What can hang from each mark
k_345: k_906 k_995
k_996: k_906
k_906: k_41 k_300 k_570
k_718: k_995
k_995: k_244 k_337 k_345 k_718
k_244: k_995
k_41: k_906
k_300: k_906
k_272: k_994
k_473: k_994 k_995
k_994: k_272 k_473

Each row was made from one small tree. The marks that hang from a mark follow it in brackets, in the order of their numbers. Every link used is in the known rows. Write each row's tree.
In the rows, 128 means zero.
Known rows
k_345{k_995{k_718}}: [153 130 134 154 115  99 129 146 114 124 159 120  71 121 135 157 103 105
 104 109 120 143 116 142 124 111 119 145 128 144 135 130 113 169 108 148
 160  84 153 158 124 151 135 151 139  84 126 133 102 140]
k_995{k_244}: [147 124 135 177 124 100 139 146 121  89 118 141 103 138 153 157 111 106
 135 130 109 138 128 112 144 107 143 167 126 164 116 135 133 113  96 124
 139 147 158 142 141 149 106 130 119 116 117 113 125 132]
k_994{k_272 k_473{k_995{k_244 k_718}}}: [168 107 108 202  95  68 106 106 133 114 148 130 101 144 170 151  77 129
 137 150 141 160 146 100 121 103 113 175  94 162 102 112  99 180 107 120
 187 148 195 149 167 215 126 105  90 110  85 119  70  93]
k_272{k_994{k_473{k_995{k_345 k_718}}}}: [152 103 139 178  77  74 123  90 144 106 122 139 108 127 129 137  47 136
 101 132 165 145 190  91 147  85 101 144  82 144  95 115  90 175  71 139
 182 138 164 190 145 195 147  86  85 124 102 105  83 124]
k_473{k_995}: [152 138 115 136  89  88  98 142 139 107 139 140 103 111 164 115  83 134
 129 131 131 121 131 134 149  88 131 141 117 172 113 136 117 143 103 140
 154 113 161 142 140 133 122 140 103 132  94 144 114 137]
k_995{k_337 k_345{k_906{k_41}} k_718}: [134 119 164 120  95  95 135 148 116 111 148 125 103 115 127 208 136  70
  78 163 171 186 193 150 147 142 134 162  90 148 125 122  80 151  59 172
 146 122 182 186 159 207 158 109 152  91 171 109 100 140]
k_244{k_995{k_337 k_345 k_718}}: [119 144 162 141  92  84 143 127 109 104 151 146  94 105 120 222 118 114
 104 173 165 148 168 138 113 124 132 167  99 119  98 132  59 151  90 151
 149 102 154 153 150 173 113 113 115  95 148  85  63 139]
k_996{k_906}: [125 143 110 141  89 102 131 141 111 114 138 111 120 124 152 147  94 122
 143 123 119 120 118 140 153 121 123 128 124 152 137 118 138 128  85 143
 124 122 152 144 143 125 123 139 146 112 131 163 152 128]
k_345{k_906{k_41 k_300} k_995{k_244}}: [166 150 104 142 147  74 104 187 100 139 134 113  49  78 165 124 145  33
 109 107 115 155 126 134 148 111 140 207 154 180 140 121 142 131  72 165
 167 129 161 168 174 162 127 154 146  72 106 182 118 150]
k_994{k_272}: [151 137 104 130 114 107 101 124 128 107 145 127 130 145 156 153  89 111
 126 136 140 157 122 132 139 117 131 140 128 155 129 124 120 146 112 130
 131 121 145 151 149 158 131 126  98 112 131 148 117 122]
k_995{k_345{k_906} k_718}: [159  92 151 158  71  98 156 131 119 109 126 115  88 124 119 180 112  90
 110 164 146 169 159 131 139 135 120 144  93 184 144 121  86 150  76 156
 139 128 177 180 146 179 143 110 147 101 152 109 123 135]
k_473{k_994{k_272} k_995{k_337 k_345}}: [132 122 122 144 117  48  83 116 165  99 164 165 145 117 182 172  98 111
 115 171 183 173 153 101 159 122 124 176  73 150 128 134  57 145  95 117
 136 111 189 173 166 220 159 107  80 148 122 110  63  91]
k_995{k_337 k_345{k_906{k_570}} k_718}: [157 103 179 129  88  85 130 146 120 104 152 137 102  99 140 223 136  91
 102 178 167 202 157 149 145 147 125 152  86 169 125 107  69 147  83 166
 142 145 180 193 141 206 161 118 138 114 161 113 113 132]
k_995{k_337 k_345}: [118 131 158 135 108 101 146 131 132  95 140 158 133 122 139 199 129 100
 116 147 162 147 175 125 134 111 129 158 104 130 118 128  89 121  82 129
 121 111 159 164 137 178 119 128  93 125 144 108  98 142]
k_906{k_41 k_300 k_570}: [164 139 132 101 144 118  71 200 106 123 139 121 109 102 155 141 106  72
  85 132 144 163 125 147 173 114 157 169 152 152 126  83 153 114  84 176
 189 152 133 149 149 117 144 133 114 100  81 185  97 148]
k_994{k_272 k_473}: [145 131 106 148 119 113 106 104 124 122 144 124 135 162 165 134  73 117
 146 122 146 149 156 123 130 107 107 154 130 153 105 110 120 153 112 115
 160 127 162 155 150 198 120 122  76 111 113 154 101 102]
k_300{k_906{k_41 k_570}}: [165 154 159 110 136  99  92 151 100 101 139 124 105 122 158 143 100  63
 109 145 131 168 138 167 141 107 171 160 155 173 128 121 137 138  92 196
 184 154 147 148 127 145 127 147 138 125 100 173  85 147]
k_300{k_906{k_41}}: [149 152 145 120 123 116 114 141 105 103 129 119 105 134 152 129  98  72
 108 137 130 152 158 155 131 101 164 159 164 162 123 142 128 138  90 185
 168 123 140 152 126 144 112 129 134 121 111 160  93 152]
k_994{k_272 k_473{k_995}}: [161 135  88 151  86  86  76 103 135 118 155 128 124 139 182 100  64 139
 150 131 154 139 145 111 129  90 107 157 114 172 100 112 105 167 111 115
 170 126 184 146 162 193 127 115  63 126  81 166  89  96]
k_272{k_994{k_473}}: [149 129 130 153 121 117 113  97 128 121  99 134 112 147 158 124  62 138
 134  98 148 136 159 102 163  81 103 139 122 139  85 124 135 147  90 129
 163 148 145 188 121 166 130 100  79 132 116 137 124 131]
k_473{k_995{k_244}}: [153 127 112 178 104  76 105 143 136  95 130 162  99 114 168 124  95 121
 132 131 114 119 125 111 143  85 133 164 121 177 116 138 119 136  94 124
 151 147 175 141 149 150 115 137 109 124  86 126 114 129]
k_718{k_995{k_244 k_337 k_345}}: [122 117 147 174 133  80 132 123 142 101 126 161 128 119 148 211 160  56
 119 135 152 133 185 106 131 102 136 171 114 151 107 147  74 118  79 122
 121 135 170 162 152 185  94 148  73 110 134  92  85 132]
k_473{k_994 k_995{k_345{k_906}}}: [165  99 118 162  86  60  99 135 149 115 133 125  93 101 167 108  89  89
 137 157 148 152 139 112 167 104 120 170  78 199 143 144  78 143  83 144
 127 138 205 177 161 195 158 120 135 147 122 115 118 107]
k_718{k_995{k_244 k_337}}: [131 124 136 157 141  88 112 135 140 118 124 142 127 118 167 195 152  81
 127 128 143 125 145 113 140 100 133 162 127 147  98 146  94 118  94 131
 131 120 163 162 128 159 102 144  82 114 128 111 101 135]
k_906{k_570}: [166 130 147 128 124 108  91 160 118 101 135 130 113 122 149 151 102 109
 124 136 130 153 110 141 160 101 139 142 129 167 127 116 127 130 111 155
 144 153 137 145 129 138 139 143 116 123 109 152 127 134]
k_473{k_994 k_995{k_244 k_718}}: [153  87 141 202 107  64  98 143 150 106 140 141  75 130 166 138  91 123
 113 156 121 146 107  82 164 113 135 176  85 173 126 141  96 144  98 141
 169 139 195 164 141 177 148 113 138 128  94  79  83  94]
k_41{k_906}: [148 121 126 157 116 136 124 138 119 113 107 131 115 133 159 139 119  96
 125 137 131 124 132 142 158  95 143 173 141 187 110 130 121 135 120 137
 127 134 130 157 137 149  97 137 124 126 126 142 135 141]
k_996{k_906{k_41 k_300 k_570}}: [142 155 108  99 123  99  86 192  93 123 143 109 107  94 164 148 103  75
 105 136 144 158 119 157 173 130 151 160 137 147 138  69 164 109  64 181
 176 154 137 149 165 104 146 131 156  90  90 216 128 132]

Write each row's tree
[151 147 133 127  98  88 118 141  86 125 151 100  60 104 112 172 107  68
  99 159 156 159 167 164 132 119 146 177 111 168 121 133  84 151  61 182
 162 143 170 153 181 174 135 124 164  67 142 119  88 143] -> k_244{k_995{k_345{k_906{k_41}} k_718}}
[159 112 126 167  79  91 105  94 141 123 128 122  94 128 154 114  42 153
 111 119 152 133 158  96 163  84 107 132  97 145  86 123 118 182  88 138
 195 130 156 190 129 173 149  87  99 129  97 130  98 125] -> k_272{k_994{k_473{k_995{k_718}}}}
[131 129 156 178 128  68 148 150 127 114 160 148  79 117 155 211 143  96
  98 129 134 155 135 114 122 124 122 179 109 131 117 140  98 154 105 140
 145  97 168 171 126 185 124 144 130  93 142 108  85 138] -> k_345{k_995{k_244 k_337 k_718}}
[137 148 138 161 147  66 131 148 121 115 149 151  92 104 169 180 141  85
 126 110 129 144 130 115 121 101 124 184 129 142 112 145 109 137 106 125
 133 104 161 150 137 186 112 159 114 106 130 124 108 140] -> k_345{k_995{k_244 k_337}}
[160 165 113 114 138  83  95 157  97 142 150  98  73 102 158 121 116  57
 107  98 130 149 132 171 150 104 124 164 148 180 142 137 132 151  85 168
 140 113 176 158 162 172 142 179 153  84 141 178 129 150] -> k_345{k_906{k_41} k_995}
[114 125 161 178 128  77 159 137 132  81 131 181 124 123 143 212 142  87
 121 153 142 156 174 101 133 112 142 184  99 135 114 138  85 118  83 117
 116 134 165 158 160 203 110 127 101 117 138  86 100 137] -> k_995{k_244 k_337 k_345}
[117 111 177 148  92 103 164 135 130  96 149 151 126 124 130 225 121 105
  95 161 162 164 180 123 126 134 131 151  91 122 123 118  77 137  82 143
 135 104 162 171 136 181 131 110 115 110 148  87  78 138] -> k_995{k_337 k_345 k_718}
[117 103 174 185 108  82 175 140 131  82 134 169 111 129 130 239 137  99
  99 167 143 169 172 104 121 128 141 173  86 130 117 129  74 130  74 137
 141 136 174 163 144 203 121 112 124 102 150  66  79 133] -> k_995{k_244 k_337 k_345 k_718}
[142 109 144 159 118  66 128 127 135 121 116 142 111 103 155 198 181  41
 132 151 146 146 181 117 138 110 120 174 110 179 121 154  61 129  72 128
 116 134 197 182 157 204 112 137  98 110 161 102 117 135] -> k_718{k_995{k_244 k_337 k_345{k_906}}}
[158 113  88 148 114  71  54 119 155 114 157 134 117 137 185 112  70 126
 128 155 151 155 106 118 164 111 125 156 104 173 135 129  96 154 122 125
 146 123 181 153 152 172 151 120  96 148 100 134  85  84] -> k_473{k_994{k_272} k_995}
[153 119 147 168 118  54 141 154 118 129 155 124  63  95 166 203 157  82
 124 136 128 176 130 123 122 141 102 180 111 166 129 138  87 168  94 144
 140 102 182 188 141 215 144 142 155  89 166 114 121 140] -> k_345{k_906 k_995{k_244 k_337 k_718}}
[139 139 112 175 114  60  92 103 148 102 159 161 137 138 201 149  99 121
 155 148 162 158 166 102 121  99 109 188  98 150  82 118  92 155 105 103
 163 137 197 161 167 234 117 106  69 128  97 134  68 104] -> k_994{k_272 k_473{k_995{k_244 k_337}}}
[149  94 127 205 114  53 117 133 154  78 132 166 101 116 161 133  97  98
 129 145 126 142 143  80 164  83 141 188  82 174 129 149  90 126  83 123
 139 160 200 154 165 194 130 122 114 144  93  85  85 103] -> k_473{k_994 k_995{k_244 k_345}}
[138  95 166 175  91  76 172 131 124 100 136 149  85 112 135 229 149  75
 112 171 151 179 175 114 130 150 120 170  85 161 124 133  69 137  74 143
 132 134 193 188 153 219 135 103 146 106 174  75 113 135] -> k_995{k_244 k_337 k_345{k_906} k_718}
[158 131 118 158  97  88  90  98 149 123 110 126 112 123 168  88  49 147
 135 103 152 119 156 106 163  63 103 144 119 154  81 123 123 161  92 127
 177 139 157 184 136 165 139  98  70 142  89 144 119 128] -> k_272{k_994{k_473{k_995}}}
[172 130 138 106 122  89  89 189 109 124 127 120  90  79 140 148 125  41
  94 148 157 185 150 155 170 112 150 179 129 177 150  81 122 118  58 185
 171 169 165 171 180 155 159 132 129 103 105 173 119 146] -> k_995{k_345{k_906{k_41 k_300 k_570}}}
[141 139 140 134 103  83  87 100 156 118 128 147 128 109 187 121  71 151
 127 113 175 126 164 105 157  77  93 151 101 135  68 124 105 158  90 125
 169 127 162 197 133 183 141  97  65 156 103 136 101 136] -> k_272{k_994{k_473{k_995{k_337}}}}
[131 121 110 128 125  58  61 130 163 114 167 152 137 127 200 152  90 129
 123 165 167 162 126 108 161 130 117 169  89 150 124 132  84 157 117 118
 147 102 183 172 140 188 160 102  87 155 115 122  78  94] -> k_473{k_994{k_272} k_995{k_337}}
[138 134 159 134  80  76 141 131 108 116 153 120  77  94 136 211 139  95
 121 184 164 159 171 145 112 134 118 178  93 160 107 134  55 157  80 163
 145 108 174 175 154 191 130 108 139  95 173  98  98 138] -> k_244{k_995{k_337 k_345{k_906} k_718}}
[121 123 142 133 115  94 122 123 145 113 136 141 145 110 144 196 147  71
 109 135 168 131 182 126 134  98 130 154 114 138 106 146  74 129  80 128
 125 102 163 166 141 166 109 144  71 115 133 117  94 134] -> k_718{k_995{k_337 k_345}}
[185 121 129 137  79  54  86 151 129 108 140 142  96  85 157 126 106  94
 133 159 152 161 139 144 151  96 122 150 102 206 138 112  87 144  84 161
 148 166 183 165 167 189 143 147 126 134 112 151 136 132] -> k_473{k_995{k_345{k_906{k_570}}}}
[171 123 130 143  96  82 128 138 113 140 151 103  51 104 142 156 120  95
 122 124 130 158 116 149 126 124 108 147 124 181 144 132 111 174  95 162
 147  88 171 176 126 168 149 149 161  89 152 141 125 148] -> k_345{k_906 k_995{k_718}}
[135 135 134 139  92  95 111 131 147 116 158 148 125 116 192 117  90 133
 143 128 168 123 168 114 134  92 101 167 108 145  77 122  95 149  98 122
 168 114 179 156 133 185 126 121  67 144 100 139  82 126] -> k_994{k_473{k_995{k_337}}}
[128 108 173 174 110  93 158 139 125  97 137 148 104 137 150 218 133 114
 108 148 139 157 142 109 133 131 136 172  98 133 102 130 102 130  95 135
 150 123 163 168 130 180 123 107 119 103 146  89  89 133] -> k_995{k_244 k_337 k_718}
[145 129  96 167  86  75  94  97 141 105 151 148 136 135 160 128  69 112
 137 140 170 147 177 113 119  85 108 163  97 162 112 110  93 163  87 107
 166 135 186 151 186 221 117 124  62 122  86 142  75 101] -> k_994{k_272 k_473{k_995{k_345}}}
[174 121 129 131 122 125  96 181 114 129 106 120 111 104 170 143 135  85
 113 158 144 153 113 138 166 104 153 199 150 188 123  78 141 135 117 158
 167 152 113 167 136 133 114 128 116 120  88 177 114 145] -> k_41{k_906{k_300 k_570}}
[153 109 100 160 114  55  78 112 155  97 153 147 129 125 165 135  81 109
 126 162 157 168 137 104 160 104 133 167  82 169 139 134  78 146  96 125
 137 127 183 158 174 204 146 110  91 140 103 121  81  84] -> k_473{k_994{k_272} k_995{k_345}}
[136 155 117 110 123  92  82 166  96 113 157 107 115 108 154 155  98  87
 109 129 141 155 123 177 177 113 147 139 126 156 133  92 155 121  71 179
 149 168 149 128 160 131 144 159 161  89 110 187 135 123] -> k_996{k_906{k_41 k_570}}
[129 101 148 188 127  43 116 138 159  83 141 175 116 112 177 165 119  99
 124 157 148 149 161  76 160 100 132 197  73 155 117 148  69 122  85 120
 131 143 206 166 152 214 137 116 103 150 115  77  74 104] -> k_473{k_994 k_995{k_244 k_337 k_345}}
[140 111 136 177 127  52  96 149 168 101 145 168 104 109 197 142 114 116
 131 151 139 145 132  86 168 105 134 194  94 157 104 144  84 124 103 125
 141 134 193 163 139 187 137 119 111 155 105  95  85 109] -> k_473{k_994 k_995{k_244 k_337}}
[133 154 140 118  97  76 132 129 112 111 146 132  87  86 151 186 131  81
 146 170 163 147 171 154 123 120 118 187 109 167 103 135  62 142  79 140
 121 118 170 169 162 181 117 121 122 113 167 116 108 146] -> k_244{k_995{k_337 k_345{k_906}}}
